Known rows, with every step that occurs:
fibilar ruvol tolag milinu keped vumubun zuno: -2.64; -1.00; +0.00; -4.20; +1.53; +0.32; -1.52; +3.70; +7.31; -3.68; +1.98; +1.63; +2.74; -0.35; +2.62; -0.26; -1.55; +4.99; +0.89
keped vumubun tolag milinu zuno: -2.80; +0.17; +1.93; -1.07; -3.14; +1.14; -2.94; -1.33; -1.58; +3.50; +0.00; -3.55; -0.50; -5.20; +1.18; +1.56; +1.05; +0.55; +1.51
milinu keped: +3.62; +0.00; -2.05; +0.37; -0.27; -1.53; +2.54; +1.88; -2.39; -0.42; -1.54; +2.60; -1.22; +2.48; -4.30; +3.80; +0.18; +0.11; -2.96
ruvol fibilar: +0.47; -0.90; -1.94; -0.24; -2.94; -4.25; +6.90; -0.70; -3.37; -1.58; -4.29; +1.44; +2.94; +8.41; -1.59; -2.05; +1.22; -2.96; +1.45
fibilar ruvol tolag milinu keped: +2.45; -4.00; +1.74; -5.07; +2.27; +0.65; +2.11; +5.12; +3.92; -4.72; -2.79; +8.34; +0.47; +3.54; +1.10; +0.90; -0.04; +2.14; -2.23
milinu zuno vumubun tolag: -0.37; +1.66; -2.51; +2.92; -1.72; +3.05; -1.10; -1.34; -4.65; +0.71; -0.71; -6.05; -1.76; -2.68; -2.13; +3.80; +4.78; -1.60; +1.81
tolag milinu keped: +3.03; -2.29; +1.83; +0.02; +2.16; -1.52; +0.78; +0.97; -0.42; +0.54; -1.03; +3.90; -1.45; +0.35; -1.54; +2.42; -2.60; -0.84; -2.97
tolag milinu keped vumubun zuno: -2.12; +0.71; +0.18; +0.97; +1.15; -2.02; -2.91; -0.62; +2.94; +1.58; +3.63; -2.91; +0.91; -3.56; -0.09; +1.16; -4.21; +1.78; +0.41
keped vumubun zuno milinu: -2.13; +5.16; -3.08; +5.12; -1.27; -3.31; -0.01; -1.53; +1.99; +3.36; +2.46; -4.08; +0.52; -0.57; +0.17; -4.18; -1.12; +0.42; +1.89
fibilar ruvol tolag milinu: +1.86; -4.19; +1.32; -5.31; +1.07; -1.59; +3.64; +2.40; +2.51; -4.95; -3.79; +8.40; +2.42; +5.03; +3.35; -2.68; +0.78; +0.00; -0.95
ruvol tolag: +1.61; -2.25; -1.12; -1.45; -0.74; -1.70; +3.94; +2.29; -1.49; -2.35; -4.10; +4.60; +2.90; +6.13; -1.04; +1.36; +1.68; -0.35; -1.25
ruvol tolag milinu keped vumubun zuno: -3.70; -1.33; +1.50; -0.27; +2.21; +0.18; -3.13; +2.46; +5.32; -0.14; +2.19; -0.89; +3.20; -1.57; +0.88; +2.66; -3.37; +3.58; +0.73
tolag vumubun zuno: -2.50; -0.88; -3.92; +1.21; +0.05; -2.56; -0.55; -3.57; -2.14; -0.65; +0.89; -3.59; +0.89; +0.71; -0.67; -1.72; -0.15; -0.54; +1.34
keped vumubun tolag milinu: -0.52; -1.31; +4.10; -1.84; -3.55; +0.32; +1.65; -0.51; -0.19; +3.42; -0.68; -1.29; -1.35; -3.14; +2.19; +1.16; -1.25; +0.81; -1.27
zuno vumubun keped milinu: +2.59; +2.93; +2.05; +2.00; -0.10; +2.18; +0.73; -2.75; -2.93; +0.95; +2.87; -4.06; -1.89; -2.52; +0.23; -1.09; -1.12; -4.08; -0.12
fibilar ruvol tolag: +2.58; -1.83; -2.59; -5.11; -1.47; -1.74; +5.46; +3.46; +0.48; -5.83; -4.24; +6.97; +2.61; +7.43; +0.64; -1.41; +3.47; +0.95; -1.04
vumubun tolag milinu zuno: +0.56; -1.77; +1.86; +0.13; -1.36; +0.61; -3.56; -4.04; -3.02; +3.03; -1.22; +0.62; -0.76; -2.54; -0.64; +3.22; +1.13; -0.32; -0.83
keped milinu: +2.58; +1.09; +0.15; +0.27; -0.74; -3.95; +1.06; -4.77; -2.39; +0.21; -1.85; +3.39; +1.52; +2.49; +1.13; -3.07; -0.20; -2.91; -0.94
fibilar ruvol tolag milinu zuno: -0.10; -2.60; -0.71; -4.73; +1.46; -0.82; -0.91; +1.49; +0.96; -4.91; -2.95; +5.89; +3.45; +3.38; +2.33; -2.28; +3.06; -0.30; +1.94

Rows:
+4.12; +1.84; +2.56; -0.46; -2.12; -0.26; -0.15; -4.41; -3.56; +2.50; +2.08; +1.34; -0.71; -0.22; -1.00; -0.20; -2.04; -1.57; -2.65 -> vumubun keped milinu
+0.31; -0.03; +2.88; -1.56; -1.29; +1.96; -0.09; -2.99; -3.60; +1.84; +2.16; -2.30; -2.47; -2.26; +0.63; -2.55; -1.40; -2.18; -0.65 -> tolag vumubun keped milinu
+1.11; +3.38; -2.97; +6.42; +0.39; -3.87; -0.68; -4.14; +0.66; +2.88; +1.06; +0.31; +0.12; +1.82; -1.54; -2.43; -0.98; -0.28; -0.32 -> vumubun zuno milinu
+1.51; -1.96; +3.83; +2.30; +1.65; +4.69; +0.13; +1.23; +0.46; +1.88; -0.09; -2.39; -4.91; -4.58; -0.46; +5.65; -1.02; -0.24; -2.33 -> zuno vumubun tolag milinu keped
-1.20; +0.07; -1.27; +2.99; +3.33; -0.47; -1.61; -1.17; -3.08; -1.16; -0.41; -3.75; +0.39; -2.24; +0.91; -1.69; +1.38; -5.68; +3.82 -> tolag milinu zuno vumubun
+0.38; +0.72; +1.35; +2.55; +1.84; +3.03; -2.70; -0.75; -3.95; +1.06; +3.19; -5.74; -1.81; -4.83; -1.21; +1.16; -0.59; -4.44; +2.31 -> tolag milinu zuno vumubun keped
+1.99; +3.21; +0.45; +0.24; -1.82; +0.47; -4.40; -5.29; -5.06; +2.57; +2.86; -0.84; +0.41; -2.09; -2.17; +0.16; +0.24; -1.92; +0.16 -> vumubun keped milinu zuno
-2.03; +2.77; -4.10; +0.86; -2.58; -4.30; +0.32; -2.26; -0.58; +0.39; +2.19; -4.23; +3.21; +0.34; -0.58; -1.21; -0.81; +0.70; +1.73 -> keped vumubun zuno
+1.42; -4.40; +3.22; -1.13; +3.14; +0.78; +0.72; +3.95; +1.96; -1.32; -2.58; +5.81; +0.86; +2.25; -0.54; +3.73; -1.71; +0.64; -2.46 -> ruvol tolag milinu keped
-1.16; -2.26; +4.19; -2.78; -0.30; +4.02; -0.22; +0.31; -1.17; +0.06; +0.72; -0.42; -0.26; -0.42; +1.55; -1.16; -0.55; -0.47; -0.21 -> ruvol tolag vumubun keped milinu
-3.24; -0.20; -3.02; +0.18; +1.61; +0.56; +0.69; +1.66; +4.83; -2.89; -0.53; +0.86; +0.10; +3.11; +2.72; -6.32; +2.30; +2.16; +2.24 -> fibilar ruvol tolag vumubun zuno milinu
+0.41; +3.72; +1.49; +2.78; -3.21; +3.64; +1.50; +3.96; +1.91; +5.82; +0.02; -2.31; -5.77; -3.47; -2.02; +3.17; +0.43; +3.67; -2.26 -> zuno milinu keped vumubun tolag
-2.16; +1.74; -2.52; +5.69; +2.69; +0.64; -2.33; +0.02; +1.89; +2.66; +2.33; -3.32; -3.76; -1.79; -2.14; -1.08; -1.15; +1.08; +0.44 -> tolag vumubun zuno milinu keped
-0.75; -2.01; +1.89; -6.23; +0.69; +1.23; +2.84; +7.87; +5.26; -4.22; -1.43; +4.04; +0.84; +0.98; +2.87; -0.75; +0.05; +3.03; -0.04 -> fibilar ruvol tolag milinu keped vumubun
-1.47; +3.01; -3.73; +1.37; -1.20; -1.99; -1.33; +0.38; +0.88; +0.66; +3.25; -4.05; +1.14; -1.23; -2.94; +2.52; -1.48; +2.92; +0.24 -> milinu keped vumubun zuno
-1.03; +2.91; -0.03; +2.80; -0.83; +3.08; -3.92; -5.34; -3.15; +1.60; -0.01; -5.17; -1.05; -4.35; +0.98; +0.52; +3.85; -2.50; +2.35 -> keped milinu zuno vumubun tolag
-2.76; -0.04; -2.75; +0.40; +2.97; +2.87; -0.98; +4.32; +6.40; -2.55; +0.49; +0.92; -1.89; +1.54; +0.51; -2.54; +1.52; +4.19; +0.96 -> fibilar ruvol tolag vumubun zuno milinu keped
